Every row comes from one small tree of marks. The marks that hang from a mark follow it in brackets, in alphabetical order. Every link used is in the known rows. Which tree was each row made from?
Known rows
B{U{X{H T}}}: [ 1.65  2.13  1.11 -0.98 -0.33 -2.02  2.13 -2.00 -1.84  0.32  0.71  0.04
  0.61  0.16 -1.79  0.08 -3.70  2.08 -1.00  1.02  2.18 -1.55]
X{M T{D} U}: [ 1.39  2.05 -0.12 -2.21  0.35 -3.37  5.69  0.37 -0.67  3.32  3.67 -1.10
  0.91 -1.28  0.12  0.78 -1.78  1.54 -1.00  0.48 -0.68 -2.25]
X{H M T U}: [ 0.72 -0.87  0.37 -0.24  2.07 -6.31  5.77  1.27 -0.75  3.83  2.65  0.21
  1.00 -1.09  1.11  0.80 -2.96  2.29 -3.93  0.71 -1.66 -1.15]
X{H{D} M U}: [-0.48  0.25  1.41 -1.26  3.04 -4.98  4.02  0.50 -1.01  3.09  1.38 -0.45
  0.50 -1.84 -0.38 -1.01 -3.77  1.70 -1.82  1.34 -0.53 -1.21]
D{T{X{H U{B}}}}: [ 3.25 -0.51  0.82  0.48 -0.91  0.11  0.17 -1.87 -0.11  0.27  2.71 -1.16
  1.65 -0.29 -4.16 -0.24 -3.72  1.83 -0.54  0.22 -2.08  0.18]
D{T{X{H M U}}}: [ 2.10 -0.02  0.95  1.68 -1.57 -0.14  0.61 -1.30 -0.29  0.94  1.94 -1.66
  1.24 -0.43 -2.78  0.81 -3.50  1.32 -1.70  0.20 -1.98  0.03]
H{D}: [ 2.32  1.05  1.06 -1.07  0.79  0.15  1.73 -3.46  0.91  0.29  3.10 -0.76
  2.37 -0.37 -2.46 -1.07 -3.63  1.61  0.72  3.16  1.79 -0.83]
U{B X{M}}: [ 1.11  1.13  0.42 -4.44 -1.91 -2.54  1.07 -2.49 -2.09 -0.66 -0.93  0.75
  0.96 -1.87 -1.11  0.84 -5.61  3.68  1.62 -0.90  1.50 -1.16]
X{H U{B}}: [ 2.37 -1.43  1.40 -3.53  2.58 -4.59  3.33 -0.32 -1.21  0.77  2.85  0.18
  1.28 -1.51 -3.06 -2.78 -3.45  1.91 -0.16  0.51 -1.39 -0.70]
T{D}: [ 4.07  0.42  1.22 -2.14 -0.02  1.06  1.33 -2.50 -0.10  0.09  4.02 -1.55
  2.18  0.31 -3.45 -0.71 -0.65  0.54  1.78  1.69 -0.10 -2.36]
H{D X{M U}}: [ 1.49  4.51  0.05 -0.31  0.00 -1.40  3.31 -2.82  0.95  2.34  2.61 -1.66
  0.51 -2.04 -0.85  0.49 -3.17  1.86  0.11  1.62  1.87 -2.47]
D{H{X} T}: [ 3.82  1.69 -0.49  2.10 -4.10  1.92 -1.14 -3.80 -0.78 -0.17  2.17 -1.04
  1.62  1.42 -5.18  1.75 -4.25  4.39 -1.39  0.75 -3.70 -0.15]
D{H T{X{M}}}: [ 2.92  0.83 -0.47  2.32 -3.31  2.30 -1.53 -3.33 -0.59  0.72  2.55 -1.36
  1.70  0.69 -4.40  2.42 -5.25  3.84 -2.31  0.09 -3.05  1.49]
D{H}: [ 3.39  0.38  0.35 -0.37 -1.79  0.68  0.57 -3.79 -0.53 -0.47  3.45 -0.62
  2.30  0.49 -4.13  0.15 -4.33  3.29 -1.45  1.50 -1.37  0.69]
U{B X{T{D}}}: [ 3.37  0.10 -0.13 -4.99 -0.08 -2.07  1.78 -3.05 -1.15  0.50  1.40  1.80
  1.86 -0.31 -2.20  0.64 -4.04  4.71  2.62 -0.21  0.41 -2.39]
X{H T}: [ 3.78 -3.21  0.41  0.96  2.07 -3.47  3.22 -1.34  0.70  1.99  3.98  1.02
  2.79  1.07 -0.63  0.86 -2.20  2.62 -3.18  2.37 -1.15 -0.93]
D{H{X{M}} T}: [ 2.93  2.19 -0.75  2.38 -4.34  1.28 -0.97 -3.06 -1.15  0.47  1.59 -1.26
  1.19  0.99 -4.08  2.54 -4.58  4.34 -2.05  0.35 -3.49 -0.05]
B{U}: [ 2.18  3.53  1.16 -0.91 -1.61  0.15  1.57 -1.99 -1.31 -1.15  2.60 -2.32
  0.83 -0.62 -2.89 -1.31 -3.28 -0.32 -0.45  1.52  3.30 -0.33]
H{D{T}}: [ 2.00  1.11  0.94 -0.10 -0.34  0.80  0.65 -2.92  0.22  0.16  2.03 -0.93
  2.18  0.43 -3.23 -0.68 -4.09  2.14  0.75  2.80  0.02 -0.77]
T{D{H{X{U}}}}: [ 4.53  1.82  0.16 -1.74 -0.23  1.14  1.18 -3.26 -0.37  1.24  4.58 -1.24
  1.60  0.47 -4.68  0.01 -1.33  2.71  1.20  0.95 -1.83 -2.36]

Which tree is each row?
[ 1.41 -0.66  1.94 -1.65  3.59 -3.69  3.74 -1.03 -0.29  1.91  2.70 -0.01
  1.42 -0.82 -2.60 -2.67 -3.05  1.85 -0.61  2.15 -1.02 -1.39] : X{H{D} U}
[ 2.77 -0.79  0.59  1.68  1.82 -0.46  0.72 -2.80  1.77  2.43  3.75 -1.02
  1.94 -1.23 -0.91  1.63 -3.43  1.05 -2.08  1.29  1.60  0.09] : T{X{H{D} M}}
[ 3.49  0.13 -0.47 -4.95 -0.02 -1.89  1.40 -3.34 -1.42  0.79  1.52  2.13
  1.81 -0.05 -2.67  0.91 -4.60  5.68  2.31 -0.36 -0.36 -1.94] : U{B X{T{D{H}}}}
[ 0.50 -1.10  0.85  0.96  1.67 -2.95  1.06 -0.15 -0.85  2.39  0.68 -0.24
  1.37 -0.14 -0.44  0.90 -4.20  2.24 -2.18  1.90 -0.90 -0.73] : X{H{D{T}} M}
[ 1.96  0.21  0.88  0.53  2.20 -1.55  2.31 -2.00  1.25  2.95  3.74 -1.16
  1.24 -2.10 -1.26  0.53 -3.38  1.03 -1.81  0.79  0.98 -0.17] : T{X{H{D} M U}}
[ 0.35  4.28  1.26 -1.48 -2.45 -0.83  1.62 -2.02 -2.45 -0.65 -0.44 -1.39
 -0.05 -1.00 -1.56  0.08 -4.24  1.05 -0.23  0.35  3.44 -1.26] : B{U{X{M}}}
[ 1.64  1.84  0.66  0.22 -0.09  0.81  0.96 -2.71  0.69  1.33  2.42 -1.44
  1.67 -0.63 -2.78 -0.07 -4.33  1.90  0.25  1.91  0.36 -0.37] : H{D{T{X{M U}}}}
[ 2.60 -0.28  0.52 -0.75  1.51 -2.15  1.96 -1.51  0.61  2.10  3.89 -1.06
  1.14 -2.49 -1.60  0.40 -3.67  1.11 -1.53 -0.44  0.70  0.33] : T{X{H M U{B}}}
[ 1.60  0.76 -0.40 -4.00 -1.35 -3.42  2.23 -2.18 -1.54  0.66  0.05  1.59
  1.28 -1.34 -0.11  1.85 -5.51  4.60  0.70 -0.73  1.24 -1.38] : U{B X{M T}}
[ 2.61 -1.57  0.09 -3.89  2.42 -4.09  1.86 -2.73 -0.86  1.63  0.75  3.07
  1.92 -0.18 -1.43  0.55 -5.34  5.74  1.09  0.64  0.19 -1.78] : U{B X{H{D} T}}
[ 5.60  0.40  0.00 -0.47  0.59  3.39 -0.59 -4.57  1.30  1.84  6.16 -1.40
  2.39  0.24 -4.83  1.18 -1.80  2.17  0.68  0.70 -0.65 -0.65] : T{D{H} X}
[ 2.86  0.41  0.61 -1.89 -1.18 -0.70  2.13 -3.85 -0.77  0.80  1.07  1.21
  1.91  0.93 -2.10  1.52 -2.96  4.48  0.50  0.68 -0.72 -2.57] : U{X{T{D{H}}}}
[ 0.46 -0.48  0.91 -2.93  2.03 -5.81  3.61  1.25 -2.01  1.93  1.65 -0.25
  0.38 -2.47 -0.83 -1.19 -4.21  1.75 -1.36 -0.34 -0.94 -0.53] : X{H M U{B}}
[ 2.31  2.86 -0.51  1.59 -4.03  0.58  0.09 -2.53 -1.48  0.76  1.56 -1.41
  0.67  0.40 -4.31  1.75 -4.63  4.23 -1.82 -0.03 -3.96 -0.28] : D{H{X{M U}} T}
[ 1.95 -1.36  1.15 -0.84  1.30 -2.90  2.59 -3.19 -0.19  1.64  0.29  2.25
  2.01  0.84 -0.83  1.14 -3.68  4.53 -0.63  1.70 -0.19 -2.41] : U{X{H{D} T}}
[ 1.34 -1.75 -0.29  1.02  3.31 -4.74  3.55 -0.16  0.40  4.28  2.78  0.97
  1.96  0.07  1.56  2.21 -3.71  3.11 -3.57  2.41 -0.04 -1.01] : X{H{D} M T}
[ 2.13 -1.33  0.73 -1.03  4.47 -5.03  5.47 -0.68  0.52  3.68  4.01  1.17
  1.88 -0.06 -1.14 -1.10 -2.95  3.19 -1.98  2.51 -1.41 -1.56] : X{H{D} T U}
[ 2.54  0.73 -0.58 -0.60 -0.28 -1.81  3.42 -0.69  0.00  2.68  3.72 -0.83
  1.88 -0.10  0.54  2.47 -1.86  1.72 -1.41  1.17  0.22 -1.79] : X{M T{D}}
[ 2.68  0.71 -1.03 -0.48 -0.24 -1.47  2.83 -1.15 -0.35  3.11  3.93 -0.43
  1.85  0.29 -0.26  2.83 -2.65  3.09 -1.89  1.03 -0.95 -1.29] : X{M T{D{H}}}
[ 2.92  0.10 -0.05 -4.23 -0.94 -2.58  2.03 -3.24 -0.98 -0.22  0.88  1.82
  1.88 -0.62 -1.68  0.69 -5.00  4.68  1.51 -0.10  0.90 -1.41] : U{B X{T}}
[ 3.63 -0.76  1.44  0.44  1.33 -0.72  2.18 -2.84  1.47  1.27  4.57 -1.16
  1.85 -1.35 -2.88 -0.54 -2.36  0.68 -1.54  0.72  0.18 -0.09] : T{X{H U}}
[ 2.06  1.38  0.52  0.76 -0.20  1.26  0.22 -3.11  0.91  1.13  2.47 -1.30
  1.99 -0.28 -2.65  0.57 -4.31  1.92  0.15  2.20  0.64 -0.22] : H{D{T{X{M}}}}
[ 4.04 -1.00  0.61  0.30  2.36  0.46  0.30 -2.07  1.06  3.06  4.68 -1.40
  1.80 -0.51 -1.89  1.72 -0.97  0.65 -0.50  0.55  0.16 -1.48] : T{D X{H M}}
[ 2.78  2.83 -0.36  0.22 -2.41 -0.41  1.71 -3.37 -0.49  0.99  3.13 -1.19
  0.98 -0.75 -3.09  1.20 -3.94  3.48 -1.93  0.41 -1.31 -0.48] : D{H{X{M U}}}
[-0.66  0.23  1.31 -0.60  2.24 -4.51  3.29  0.92 -1.53  3.05  0.63 -0.54
  0.42 -1.28 -0.91 -0.72 -4.10  2.07 -1.74  1.16 -1.75 -1.14] : X{H{D{T}} M U}
[ 2.30  1.55  0.84  0.08  0.18  1.15  0.90 -3.22  0.94  0.95  2.91 -1.25
  1.95 -0.24 -3.60 -0.59 -4.04  1.93  0.71  2.23  0.24 -0.42] : H{D{T{X{U}}}}
[ 0.42  2.49  0.49 -3.91 -0.99 -3.55  3.79  0.05 -1.69  0.51  1.97 -1.53
  0.44 -3.19 -1.08 -1.13 -4.39  1.05  0.04 -0.57  0.71 -0.33] : X{M U{B}}
